Each row was made from one walk, in order. Every step used is in the known rows, and no mark comes twice. Write each row's walk.
In the rows, 128 means zero.
Known rows:
f-r-q: [153  34 133 134 113 173 106 159 149 157 134 121 168 143 106 112 121  76
 147  96]
x-j-n: [107 166 141 125 114 142 106 142  92  97  96 148 110 155 153 110  93 145
 149 160]
r-q-a-x: [180 134  81 143  79 117 130 159 148 134 124 169 143 162 124 158 121 140
 179 137]
x-a-q: [153  86 130 143 149  85 163 160 111 112 124  96 171 188 113 171 126 159
 157 153]
u-n-r-q-a-x: [166 110  81 128  69 133 119 156 159 149  92 135 129 162 130 134 114 154
 167 129]
q-a: [144 122 105 106  95 101 157 132 139 118 116 159 125 155 141 162 116 149
 152 145]
u-a: [135 112 106 119 104  82 140 112 146 132 105 138 121 133 124 125 145 167
 130 115]
x-a-u-n: [114  50 135  95 170 113 142 119  97 129  86  81  83 148 133 141 140 151
 162 136]
j-n-r: [ 91 119 144 136  97 165  93 123 145 131  93  78  83 148 152  78 100 160
 118 137]
a-u-n-r-q: [103  17 138 136 111 159  98 149 148 163  92  70 104 173 117  90 116 120
 136 112]
r-q-a-u: [121  45 120 138 119 107 154 142 121 120 126 145  95 198 134 146 143 142
 171 143]
a-x-j-n: [128 196 120 139 108 143 103 149  94  99  97 159 114 151 154 110 105 157
 161 161]
n-r-q-a-x-j: [152 151  99 163  85 113 127 173 127 129  91 153 166 197 142 121 115 146
 141 138]
n-r-q-a: [138  65 115 132  68 123 131 149 169 144 103 123 131 188 128 142  95 131
 149 132]
r-f: [128 111 111 114 119 144 125 105 139 156 129 150 107 133  93 140 107  96
 142 103]
u-n-j-x-a-q-r: [154  80  80  88 122  97 136 125  82 126 109  67 140 168 125 115 117 161
 130 149]
u-n-j-x-a: [153 138 118  90 156  55 133 119  82 137  80  82 154 119 128 187  99 144
 182 155]
a-x-j-n-r-f: [112 143 110 137  91 166  96 118 137 152  94 130  93 162 120  95  91 130
 137 115]
q-a-u-n-r-f: [101  50 101  94 103 146 132 102 148 166  87 109  66 167 116 111 113 137
 140 103]
j-x: [136 176 110 127 126 101 141 129 105 142 114 125 170 135 131 148 116 130
 130 127]
q-a-u-n-j-x: [134 142  82  70 127  61 135 126  69 131  86 138 132 121 150 149 125 175
 189 160]

Which walk is each row?
[126  88 122 130  62 129 120 160 149 127  84 133 123 205 142 133  77 139
 159 150] => x-j-n-r-q-a
[163  48 109 111  82 136 140 156 157 141 120 152 157 168 124 150 110 107
 168 120] => f-r-q-a
[153  79 109 119  79 114 141 151 152 133 116 156 136 176 121 169  98 119
 171 140] => r-q-a
[162 121 111 129 149  45 156 161  81 116 116 101 195 173 119 182 120 170
 179 167] => n-j-x-a-q
[ 98  57 132 149 105 120 137 151 114 112  96 130  85 224 154 115 123 159
 162 154] => x-j-n-r-q-a-u
[136  71  80 108 100 157 135 106 127 149 143 125 106 174  92 100 116 112
 111 103] => a-q-r-f
[159 191  91 146 105  98 146 160 107 109 103 183 164 175 149 140 128 156
 146 149] => q-a-x-j
[153 185  93 154 109  85 135 149 111 120  95 169 163 162 138 115 149 167
 132 129] => u-a-x-j
[130  18 121 133 122 126 153 148 124 127 127 143 111 192 136 132 154 133
 168 126] => f-r-q-a-u
[155  94  86 113 124  91 141 125  83 121 127  76 150 175 127 117 124 156
 122 150] => n-j-x-a-q-r
[104 163 130 157  93 154  92 143 126 124  82  99 109 166 160  72 106 169
 119 141] => a-x-j-n-r
[115 135  98 133  79 140 103 109 146 155  81 133  89 165 118  92 101 151
 138 107] => u-a-x-j-n-r-f
[152  89  94 128 121 110 155 125  98 124 128  70 153 196 122 122 123 144
 103 136] => j-x-a-q-r
[117  76 126  95 168  98 150 121  87 136  79  81 103 152 133 152 135 151
 162 136] => j-x-a-u-n
[123 104 130 137 181  57 150 119  67 119 112  93 116 159 139 165 148 158
 175 155] => n-j-x-a-u
[ 96  71 132 123 143 118 131 120 119 154  66  37 105 167 145 105 127 165
 121 123] => j-x-a-u-n-r
[159 107 105 102 148  53 152 161  78 122  97  94 186 163 118 175 114 175
 186 166] => u-n-j-x-a-q
[128  97 121 165  69 140  84 158 152 145  82 110 125 187 126  87  98 144
 147 127] => u-a-x-j-n-r-q
[128  58  98  65 123  87 105 137  89 125  96 138  88 121 137 128 129 163
 209 164] => r-q-a-u-n-j
[151  90  72  96 115 106 135 103  98 150 128 108 126 168  93 136 102 120
 143 122] => n-j-x-a-q-r-f
[124 144  95  81 143  74 120 125  62 137  94 123 135 108 143 132 132 164
 176 151] => a-u-n-j-x
[123  86  96  57 132  81 116 125  81 116  96 140  81 109 150 124 141 181
 198 167] => q-a-u-n-j
[123  79 117  72 164  78 109 121  73 120  93 103  86 103 139 131 139 167
 195 162] => x-a-u-n-j
